Each row was made from one small tree. The marks that hang from a mark follow it in brackets, in alphabetical order. Every link used is in the known rows. Write each row's tree.
Known rows
Y(Z(W)): [-0.07  1.75  0.61 -1.24  0.59 -0.84 -0.55  2.11 -1.89 -1.01  3.33  3.13
 -0.67  0.90  1.13  0.63 -0.87]
P(Z(W(T))): [ 2.65 -1.76 -2.20 -3.03  0.09 -2.10  0.93  1.62 -1.91 -0.28  1.54  1.91
 -1.12  2.53 -0.10 -1.38  0.59]
W(H(Y(Z)) T): [ 0.28 -0.77  2.25  2.79 -1.10 -0.09 -0.83 -0.69 -0.46  0.05 -0.93 -1.04
 -0.99 -3.07 -0.05 -0.81  2.59]
Q(D(H) W Y): [-1.52  0.82 -0.06 -1.53  3.46  1.49 -0.12 -2.19  0.64 -0.70 -1.74 -1.30
  3.95  5.60 -1.42  2.87 -4.44]
W(H): [-0.50  0.65 -1.20 -0.52 -1.25  0.78  0.24  0.98 -0.57  0.81  1.03 -0.15
 -0.78 -0.18 -0.56 -0.34 -0.12]
Z(W(H(Y) T)): [ 1.65 -0.15 -2.33  0.62 -1.16 -0.67 -0.79  0.32  1.45  0.47  0.41 -0.33
 -2.97 -1.22  0.68 -1.61  3.81]
H(W(T) Y): [-0.28  0.89 -0.50  1.77 -2.58 -0.81 -0.90  1.53  0.43  0.80 -0.87  0.00
 -3.49 -1.54  0.06 -0.68  1.65]
Q(D W(H T(Y) Z)): [ 2.36 -4.01 -1.15 -0.09  1.64 -0.87  1.73 -2.71  3.12  1.96 -3.74 -3.38
  1.68 -0.14 -1.27 -2.31  2.14]
H(Y): [-2.77  1.62 -0.78  0.30 -2.99 -0.06 -1.82  0.16 -0.39  1.26 -0.06  0.68
 -1.23 -0.67 -0.92  0.89 -0.51]
T(Y(Z)): [-2.63  0.76  1.23  0.26 -1.60  0.45 -0.57 -0.93 -0.67  0.77  0.61  1.34
  1.46 -1.56 -0.49  0.95 -2.59]
Z(W(H T)): [ 2.47 -0.07 -2.75 -1.04  0.06 -0.08  0.64  1.12 -0.14 -0.36  1.93  0.73
 -2.18  0.68  0.75 -1.80  2.40]
D(H(W(T))): [-0.30  1.79 -1.00 -0.17 -0.36  1.83  1.18  1.38 -1.57 -1.95  0.39 -0.17
 -1.27  0.81  1.50  0.79 -1.49]
D(H(W(T) Y(Z))): [-1.12  1.69  2.64  2.52 -0.61  1.03 -0.19  0.56 -1.03 -1.94 -0.74 -0.59
 -1.14 -2.03  1.85  1.19 -0.35]
Q(D(H)): [-3.30  1.89 -0.96 -1.54  0.27  1.49 -0.09 -0.60 -2.88 -1.48 -0.39  1.26
  3.88  2.78 -0.83  2.99 -4.15]
Q(D(H) Y): [-3.12  1.00 -0.20 -1.15  1.07  1.71 -0.77 -2.18 -0.69 -0.84 -1.33  0.20
  5.16  3.85 -1.99  3.22 -4.66]
P(Z(W(H T))): [ 3.75 -2.64 -2.44 -2.25  0.42 -1.65  1.56  1.60 -0.50  0.09  1.33  0.11
 -1.57  1.24  0.12 -2.45  2.39]
Q(D(H) W Y(Z)): [-1.42  0.56  3.21 -0.27  4.71  1.15 -0.16 -2.21 -0.37 -1.49 -1.27 -0.85
  5.00  4.55 -0.78  3.08 -4.36]
H(W(Z) Y): [-0.58 -0.01 -0.32  0.33 -2.60 -1.59 -0.56  2.53  2.16  1.82 -1.01 -0.88
 -2.96 -3.26  0.31 -0.66  2.27]

Write each row's tree
[ 0.25 -1.39  1.06  1.76 -0.81  0.85  0.67 -1.92  0.13  0.57 -0.69 -0.77
  0.82 -2.71 -0.29 -1.05  0.53]  W(H T(Y(Z)))
[-1.34  0.54  2.20  2.17 -1.51  0.01 -1.28  0.10  0.00  0.71 -0.07 -0.56
 -0.64 -3.17 -0.09  0.25  1.31]  W(H(Y(Z)))
[ 0.08  0.00  1.59 -0.60  3.82  0.41 -0.49 -1.89 -1.23 -2.89 -0.27  1.40
  4.68  3.66  0.06  2.17 -2.24]  Q(D(H) Y(Z(W(T))))
[ 0.07  0.33 -0.36  0.06 -0.23 -0.03 -0.06 -0.03  1.78  0.59  1.82  0.67
 -0.08 -1.87  0.85 -0.68  0.21]  T(Y(Z(W(H))))
[ 0.32  0.26 -3.43 -1.22 -1.24 -0.15  0.03 -0.91  0.64  0.65  1.10  1.59
 -0.90  0.66  0.34 -0.79  0.06]  Z(W(T(Y)))
[-0.83 -0.59  1.31  0.77 -1.08  0.30  0.12 -1.93 -1.24  0.09 -0.31  0.82
  1.26 -1.47 -0.46 -0.09 -1.16]  W(T(Y(Z)))
[ 2.45 -1.65 -0.91 -1.48  1.43 -0.19  1.82  0.77  1.71  1.37 -0.10 -2.86
 -1.74  0.08  0.19 -1.61  2.01]  Q(W(H Z))
[ 1.25 -0.77  2.68  0.53  3.11  0.38  0.24 -0.72  2.08  0.68  0.04 -2.20
  0.24  1.35 -0.59 -0.15 -0.29]  Q(W(H) Y(Z))
[ 1.59  0.61  0.68 -0.65  1.08 -0.88  0.07  1.24 -2.51 -1.59  2.58  2.74
 -0.77  0.88  1.36 -0.53  0.60]  Y(Z(W(T)))
[ 1.14 -0.35 -0.72 -0.92  0.20  1.25  2.12  1.44 -0.38 -1.70 -0.47 -1.49
 -1.03 -0.80  1.61 -0.07  0.47]  D(H(W(T Z)))
[-0.49  0.28 -1.66  0.53 -2.26 -0.10  0.47  0.32  1.24  1.28 -0.68  0.32
 -1.84 -1.18 -0.16 -1.02 -0.37]  H(W(T(Y)))
[ 0.46 -0.67  1.53 -0.12  2.90 -1.36 -1.19 -0.11  1.33 -0.07  0.34  1.25
  2.98  1.62 -0.96  0.35 -0.11]  Q(D Y(Z(W(H))))
[-0.23  0.58  2.67  2.84 -1.41 -1.24 -0.93  1.55 -0.57 -0.23 -0.63  0.48
 -2.49 -2.66  0.70 -0.58  1.63]  H(W(T) Y(Z))
[-0.07 -1.32 -0.68  0.44 -2.22 -0.49 -0.34  0.07  2.05  2.10 -1.28 -2.42
 -1.47 -3.55 -0.53 -0.94  3.16]  W(H(Y) Z)
